Every row comes from one small tree of marks. The marks that hang from a mark follow it in brackets, in the order of their numbers. Every link used is in the known rows. Which tree was each row made from?
In the rows, 128 means zero.
Known rows:
J_152(J_534(J_392 J_816)): [152 126 104 128 142 163  45 149 122 123  86  93  98 111 151 124 135  81
 165 168 201 120 175 104]
J_409(J_929(J_105 J_735(J_437) J_816)): [119 148 147 125 167  91 137 100 122 111 118 118 165 197 107 115 149 138
 146 141 109 151  56 145]
J_152(J_534(J_816(J_929(J_105)))): [147  87 135 112 144 153  66 123 113 122  58  81 102 145 123 126 106  81
 150 145 173  51 169 103]
J_735(J_437(J_929)): [142 169 166  99 165 156  70 108 120 154  58 101 144 163 144 170 184  88
 135 151 183 127  86 102]
J_735(J_437): [162 142 154  96 160 160  92 125  96 152  71 119 127 145 136 154 189 124
 153 139 177 145  91 112]
J_534(J_392 J_816(J_929(J_735))): [138  71 117 150 136 135  59 141 120 138  76  98 124 103 146 156 147 108
 142 108 156 113 161  74]
J_534(J_816(J_929)): [166  84 128 115 147 159  74 139  95 163  69  98 113 132 152 150 163  89
 135 109 169  76 170  79]
J_534(J_392 J_816): [158 130  92 145 139 162  76 167 109 139 101 105 115  95 165 148 165 104
 147 129 195 137 168  86]
J_432(J_929(J_105 J_735)): [125 133 142 111 172 151 116 114 105 121 109  92 140 155 151 171  93  96
 133 138  97 119  91 108]
J_437(J_929(J_105 J_534(J_392) J_735 J_816)): [ 69 148 130 199 156 119 125  86 179 109 111  83 184 140 142 170  99 103
  72 179 106 155 109 113]
J_816(J_929(J_534 J_735)): [128  57 174 146 130 146 116 100 115 156  79 107 129 133 134 175 115 126
  99 144 112 118 132 100]
J_816(J_929(J_105 J_534(J_392) J_735(J_437))): [ 94  81 170 164 124 117 134 116 130 111  81  93 133 116 104 175 120 164
 107 142 138 115  97 118]
J_437(J_735 J_929(J_105 J_816)): [123 176 128 135 182 146 117  81 173  78  91  65 206 146 189 165  95  52
 111 150 122 121 117 116]
J_152(J_534(J_392(J_929) J_816)): [153 146 101 122 163 171  54 159 123 141  71 130  97 116 168 123 124  90
 169 175 199 121 167 111]
J_392(J_534(J_816(J_929(J_105 J_735(J_437))))): [148  72 127 106 194 134 122 135  97 114  99  86 142 162 122 135 170 122
 143 138 166  81 113  89]
J_409(J_929(J_105 J_534 J_735(J_437) J_816)): [ 93 142 160 154 148  90 180 113 124 117 141 113 157 190 107 130 144 148
 116 166 108 144  62 157]
J_534(J_392(J_929(J_105 J_735)) J_816): [130 133  97 158 166 148 108 163 125 127  87 139 135 106 160 142 115 139
 150 124 144 130 128  98]
J_392(J_534(J_816) J_929(J_735(J_437))): [159 120 116  92 227 156 126 160  95 154  95 153 144 167 165 128 188 127
 162 163 167 125  92  97]
J_409(J_929(J_816)): [168 160 126 112 158 132 113 110 107 140 130 129 140 177 152 118 155 100
 137 157 140 166 127 136]
J_534(J_392): [167 140 113 136 139 170  80 127 113 127  99 119 123  94 163 156 141 124
 140 147 178 180 148 105]
J_534(J_392(J_929)): [172 162 114 126 162 181  89 139 116 145  83 161 122  99 181 153 129 132
 145 156 174 181 139 114]
J_152(J_534(J_392(J_929(J_105 J_735)) J_816)): [124 126 108 141 164 148  74 147 139 112  73 126 116 123 145 119  87 111
 167 164 157 114 138 112]
J_432(J_929(J_816)): [144 164 112  97 195 156  93 114 109 155 116  96 141 163 181 159 149  52
 122 159 123 135 128 115]

Write each row's tree:
[120  75 125 142 137 130  53 125 138  99  67  78 111 120 117 129  92  98
 155 143 158  84 161 100]
J_152(J_534(J_392 J_816(J_929(J_105 J_735))))
[115 138 118 170 157 147 173 105 138 125 127 103 156 139 139 151 118 127
  83 174 120 138 130 132]
J_929(J_105 J_534 J_816)
[ 99 130 148 153 169 139 166 162 116 157  83 141 139 149 134 153 136 155
 127 147 130  93  77 119]
J_392(J_929(J_105 J_534(J_816) J_735(J_437)))
[ 91 179 122 184 153 138 149 106 188  69 125  54 194 111 190 179  85  72
  81 182 142 133 133 130]
J_437(J_735 J_929(J_105 J_534(J_392) J_816))
[101 125 168 154 124 103 171 161  98 126 135 102 123 175 110 135 152 149
 137 146 145  97  78 135]
J_409(J_929(J_105 J_534(J_816) J_735(J_437)))
[ 78 113 134 187 130 117 150 167 128 116 109  89 136 114 116 160 148 161
 122 143 153 113  93 111]
J_929(J_105 J_534(J_392 J_816) J_735(J_437))
[ 90 130 168 169 141 146 135  89 145 125  94  87 161 152 136 182  90 113
  85 166 115 121  97 104]
J_437(J_929(J_105 J_534 J_735))
[ 90 147 144 152 191 128 175 114 145 147  86 151 173 164 134 149 128 154
 106 173  93 141  61 138]
J_392(J_929(J_105 J_534 J_735(J_437) J_816))
[ 76 130 135 195 132 130 118 135 151 115 108  73 152 123 143 176 107 105
  91 156 144 107 126  91]
J_437(J_929(J_105 J_534(J_392 J_816) J_735))
[161 153  90 138 164 172  82 178 110 157  87 147 114  99 187 145 155 113
 151 138 192 136 161  95]
J_534(J_392(J_929) J_816)
[ 88 135 138 159 143 143 147 139 120 112 138  84 127 119 156 186  87 117
 104 168 115 134 107 123]
J_432(J_929(J_105 J_534(J_392) J_735))
[120 142 110 137 183 139  82  97 161 103  73 137 146 136 141 122  76 112
 148 189 125 161 122 134]
J_152(J_534(J_392(J_929(J_105 J_735 J_816))))
[140  69 162 128 145 140 103  80 118 118  66 103 145 142 116 160  92 134
 128 113 106 111 116  96]
J_816(J_929(J_105 J_735))
[ 85 121 152 175 141 138 131 122 139 133  97  77 156 153 140 173 111  96
  90 152 127  85 116  90]
J_437(J_929(J_105 J_534(J_816) J_735))
[106 137 166 143 167 147 170 132 120 146  79 153 144 146 132 163 118 170
 123 163 118 128  61 131]
J_392(J_929(J_105 J_534 J_735(J_437)))
[127 155 163 144 140 174 132 114 147 115 100  70 165 122 203 194 106  63
  98 174 158 117 132 112]
J_437(J_735 J_929(J_534))
[140 153 138 141 142 133 152 121 109 147 153 122 131 170 151 131 152 113
 104 184 141 157 131 150]
J_409(J_929(J_534 J_816))
[ 80 126 119 168 146 137 143 170 115 119 142  71 121 120 159 180 104 102
 112 153 130  99 125 109]
J_432(J_929(J_105 J_534(J_392 J_816) J_735))
[132  70 125 130 137 136  31 125 130 123  61  85 106 122 134 131 115  84
 159 149 167  98 167  93]
J_152(J_534(J_392 J_816(J_929(J_735))))
[149  94 117 122 135 151  32 138 122 124  68  84  92 115 142 130 128  77
 157 154 199  90 189  98]
J_152(J_534(J_392 J_816(J_929)))
[145 127 117 106 225 148 152 159 103 125  99 141 152 167 149 126 159 143
 158 159 158 109  80 102]
J_392(J_534(J_816) J_929(J_105 J_735(J_437)))
[108  93 122 187 125 143 124 158 125 143 120 103 128  99 152 162 141 128
 118 150 145 143 144  95]
J_929(J_534(J_392 J_816) J_735)
[115  85 128 150 143 112  82 148 120 115  70  84 129 115 116 151 151 134
 146 101 163  92 120  90]
J_534(J_392 J_816(J_929(J_105 J_735(J_437))))
[107 103 132 166 160 135 145  92 145 153 116 117 168 150 147 156 134 116
  93 173  84 168 113 119]
J_929(J_534 J_735 J_816)
[125 150 126 172 107 130 160 177  99 108 163 100  99 124 142 136 132 141
 124 160 186 117 147 138]
J_409(J_929(J_105 J_534(J_392 J_816)))
[143 129 100 147 166 155  84 164 120 153  83 148 131 105 174 145 141 120
 156 130 154 146 137  88]
J_534(J_392(J_929(J_735)) J_816)
